In the rows, 128 means zero.
Known rows, with every step that occurs
Y P C B T: [172 123 157 109 136 138  72 144 105 159 124 122  99 129 144 117 106 195
  47 116 177 198 170 134  99 174 151  81 117 123  96]
U T B C R F: [183  68 139  58 158 152  80 140 142 133 128 142 161 121 151  93 123 214
  84 130  83 174 142 130 135 218 167 169 114  74 144]
C B T: [131 135 166 130 122 139  95 134 112 151 132 123  85 120 139 116 101 181
  66  93 176 138 142 125 101 159 137 146 137 137 111]
R Y P C: [176 124 129  91 185 129 104 161 134 151 110 120 136 150 111 128 138 176
 162 170 139 188 165 160 135 156 149  32 103  92 125]
U T P C B: [178  88 146  67 132 163  70 138 130 146 134 129 131 121 110  78 140 220
 131  79 136 125 168 146 121 187 164 158 125  83  96]
R Y: [125 141 146 117 173 132 130 152 146 141 119 121 118 142 101 126 130 160
 196 149 139 118 135 152 143 139 132 107 128 106 153]
P C R F: [180 103 137  83 143 136 123 141 141 130 118 112 160 125 132 143 158 183
 111 140  89 158 135 106 135 165 127 132  95 113 122]
C R Y: [131 133 162  81 181 145 150 115 151 137 125 122 125 139 123 132 141 191
 166 172 132 121 124 135 138 126 120 158 106 110 150]
P T: [140 133 110 126 102 109 151 139 114 120 130 141 114 112  97 131 143 142
 142 127 119 133 119 140 119 136 145 104 116 122 114]
Y R C B: [161 113 136  73 102 166  26 100 126 152 141 109 137 122  90 120 113 187
 120 121 141 172 126 157 130 195 141 176  67 135  67]
P T R Y B: [127 129 122  65 141  93  92 165 105 159 139 153 124 149  76 105 156  96
 209 164 126 191 114 211 142 128 159  82 118  86 149]
U T R C: [165  47 118  61 174 130  50 128 137 167 142 117 197 127 116 125 137 188
 121 138 132 144 126 141 135 165 142 170 103  96  88]
T Q: [101  96 145 116 123 105 134 113 152 125 123 129 149 139 134 101 126  87
 144 112 134  82 115 151 119  96 148 116 139 115 101]
B T Q: [ 97  95 160 145 152  94 124 117 138 146 116 137 138 127 158  96 104  88
 101 103 168 103 120 140  97  99 148 110 158 131 104]
T B C R Y: [162 116 134  59 186 154 105 114 141 134 126 135 101 146 131  95 121 211
 157 141 124 152 131 168 133 163 149 105 106  95 161]
T P C: [182  94 104 102 187 136 102 145 121 137 121 135 149 119 120  92 144 139
 177 107 134 131 146 151 127 130 146  84 133 116 113]
P T B: [150 118  76  86 107 119 100 163 104 125 140 151  98 132  99 109 136 106
 148 101 134 113 115 178 138 165 175  89 129  89 169]
Q T: [124 142 119 135 156  77 136 113 119 131 108 123 155 112 163 117 131 137
 138 112 129 170 135 152 131 136 127  99 138  93 139]
B C R: [160 112 141  96 141 149 141  64 134 116 128 135 124 116 165 114 120 219
  75 141  98 184 127 117 106 128 122 137  93 144  98]
P C R: [163 113 128  88 125 137 133  82 131 128 125 119 133 129 147 135 158 196
  87 131 113 159 127 111 119 118 117 137  90 129 112]
C R: [138 120 146  87 136 147 152  85 134 124 134 130 136 125 154 137 140 161
  92 153 116 132 115 108 123 115 115 184 103 134 125]
R C B T: [163 108 156 119 125 142  55 138 122 169 136 103 101 114 127 122  99 213
  61  93 176 138 141 124 108 180 139 147 118 141  90]
P C B T: [156 130 147 131 109 135  81 128 109 153 125 114  85 125 133 113 117 210
  55  73 168 168 155 128  97 164 138 100 125 135 101]
B T: [124 124 141 159 158 118 116 131 114 152 121 135 119 113 155 119 106 132
  80 121 164 151 130 117 108 128 130 124 148 143 132]
T P C R: [184  90 126  64 187 152 129 102 129 133 128 137 154 116 146 104 156 169
 138 136 121 130 129 127 124 114 131 145 107 123 114]
Q T P C: [177 108  99 108 206  95 109 129 115 140 106 132 170 106 144  85 146 143
 185  93 133 164 150 171 131 138 145  61 142  88 124]
Y P T Q: [134  95 139  87 128  90 148 143 136 123 123 152 151 129 117 111 127  92
 147 157 133 118 121 170 112 116 175  72 117  98  83]
R Y P T Q: [129 106 149  79 160  93 149 161 148 135 116 146 144 140  97 108 131 113
 195 171 142 114 126 189 123 124 179  58 118  81 102]

Rows
[155 127 158  87 184 151 142  95 150 129 119 126 115 132 134 112 123 241
 150 161 114 166 136 143 122 140 128 115  97 121 122] => B C R Y
[136 122 121  64 194 112 134 157 118 142 130 136 137 142  68 131 150 157
 229 160 139 129 115 188 135 135 143  75 109  97 126] => P T R Y
[133  88 110  84 123 140  60 147 129 144 139 149 137 141 132  89 127 133
 111 100 136 124 137 152 144 184 174 167 146  61 178] => U T B
[177 119 164  61 216 153 131 121 141 139 117 139 133 136 144 119 111 216
 134 216 121 204 150 150 124 154 145  90  87 107 114] => B C R Y P
[148 112 117 106 239  99 131 137 116 138 112 146 178  97 154  84 127 110
 201 120 140 128 136 170 138 132 143 110 158  89 138] => Q T P
[132 108 154  77 169 132  83 126  95 159 142 128 121 137 134 124 111 158
  95 112 178 145 124 153 103 143 133 125 126 131  94] => C B T R
[179 113 116 102 149 128 102 142 119 140 117 128 143 140 133 131 135 149
 106 155 128 199 158 141 124 145 146  48 104 110 112] => Y P C
[167 112 108  68 165 117 109  72 117 122 121 142 130 121 187  89 119 198
  89 111 111 197 127 166 122 159 147 100 111  93 143] => Q T B C R
[134  78 171 107 125 116  69 125 149 160 131 107 124 125 135  98 102 163
  84  79 176  89 128 146 101 145 156 133 130 127  68] => R C B T Q
[152  98 138 127 237 136 111 156 111 156 124 157 143  98 146  84 104 108
 148 127 174 116 132 137 116 126 146 136 168 133 131] => B T P
[174  86 145  82 221 165  25 131 108 175 133 142 150  94 116  74  92 149
 146 125 182 157 129 164 118 180 159 178 116 139  77] => Y R C B T P
[165  83 100  72 205  82  69 116 119 159 126 107 198 121 134 133 136 161
 157 126 138 163 116 171 137 147 127  94 103  99  97] => Q T R C
[182 106 100  60 126 139 120  94 114 113 137 154  96 120 141 100 126 203
  93 119 104 174 116 156 115 159 160 109  93 113 132] => P T B C R
[145 130 142  78 118 121  94 124 131 158 129 134 114 150 116 104 163 152
 144 155 114 210 133 166 140 123 142 120 104 100 158] => P C R Y B
[198  96 144  60 171 141 120 155 136 136 117 121 174 129 140 147 148 171
  99 183  97 190 148 115 136 173 140 113  86 103 114] => Y P C R F
[203  87 128  16 137 142  59 156 111 152 152 116 136 130  80 145 132 205
 126 151 149 152 132 176 125 188 160 105  67 106  55] => Y P T R C B
[166  80 127  58 139 158  89  82 133 129 136 152 130 126 170  80 118 221
  61 119 105 179 133 137 118 176 161 172 108  89 139] => U T B C R
[160 101 110  48 179 109 125 151  93 136 138 155 161 132 106 142 138 110
 152 189 136 171 116 176 121 133 153  67  96 104  91] => Y P T R
[149 131 153  89 206 138 120 172 137 149 118 133 138 147 116 131 118 141
 177 204 148 158 151 160 144 153 149  83 116  93 141] => R Y P
[104 102 180 117 120 114 105 117 138 145 126 125 109 131 145  92 103 134
  89  80 176  91 128 147  94 127 154 128 146 122  87] => C B T Q
[154 115 143  89 103 133 108  73 120 129 135 151 114 124 163  91 127 172
  67 146  87 236 125 143 111 123 136 138  99 135 115] => Y B C R
[175  93 142  73 173 127  64 176 106 163 126 112 149 135 114 131 130 176
 111 104 146 167 145 147 118 191 142  84 118 111  98] => P C B T R F
[166 107  94 102 137 138  76 127 115 125 131 144  98 136 138  83 100 156
 120  91 119 169 137 171 123 173 164  62 127 109 138] => T B C
[183 126 145  71 101 150  82 140 119 138 130 114 107 146 117 126 130 193
  91 122 139 175 167 149 118 180 152  79  90 107  86] => Y P C B
[165 111 140  57 177 131  89 143 129 162 129 150 131 139 114  78 159 131
 193 162 123 181 134 181 145 120 154 126 120  93 157] => T P C R Y B
[ 87 108 172 129 146  80  91 144 140 171 119 146 124 144 136  71 115  66
 141 124 167 146 122 182 114 100 166  96 164 104 139] => R Y B T Q
[173 108 144  85  95 155  63 137 140 146 144  92 108 128 100 133 122 218
 110  99 139 113 139 135 129 186 138 156  93 126  83] => R C B
[167  72 117  93 201 116  54 135 115 174 136 115 165 121 129 135 117 153
 110 133 168 152 114 143 119 139 127 114 113 138  91] => B T R C
[184 107 135  64 154 145 127 100 127 135 124 129 149 134 158 138 147 179
  72 177 120 198 141 117 122 130 132 113  81 117 106] => Y P C R
[ 95  71 161 109 116 110 117 109 165 136 124 139 176 131 141  84 130 128
 117 109 128  93 132 138 117 124 162 174 147  82 102] => U T Q
[127  96 166 117 107 109  93 114 135 148 121 117 109 134 141  87 117 158
  80  61 173 116 140 151  92 132 156  91 137 123  76] => P C B T Q
[175  89 136  40 130 150  50 130 125 155 152  96 134 140  95 136 128 204
 129 110 149 116 125 159 128 175 135 142  85 120  69] => T R C B
[116 142 141 110 121 110  86 161 130 158 131 142 110 148 102  98 139  97
 180 153 127 183 136 182 148 128 149 111 136  98 170] => R Y B
[158 105 160 103 200 155  94 156 109 155 134 145 114 102 134  81 100 147
 135 104 184 102 140 145 111 154 153 153 157 129 113] => C B T P
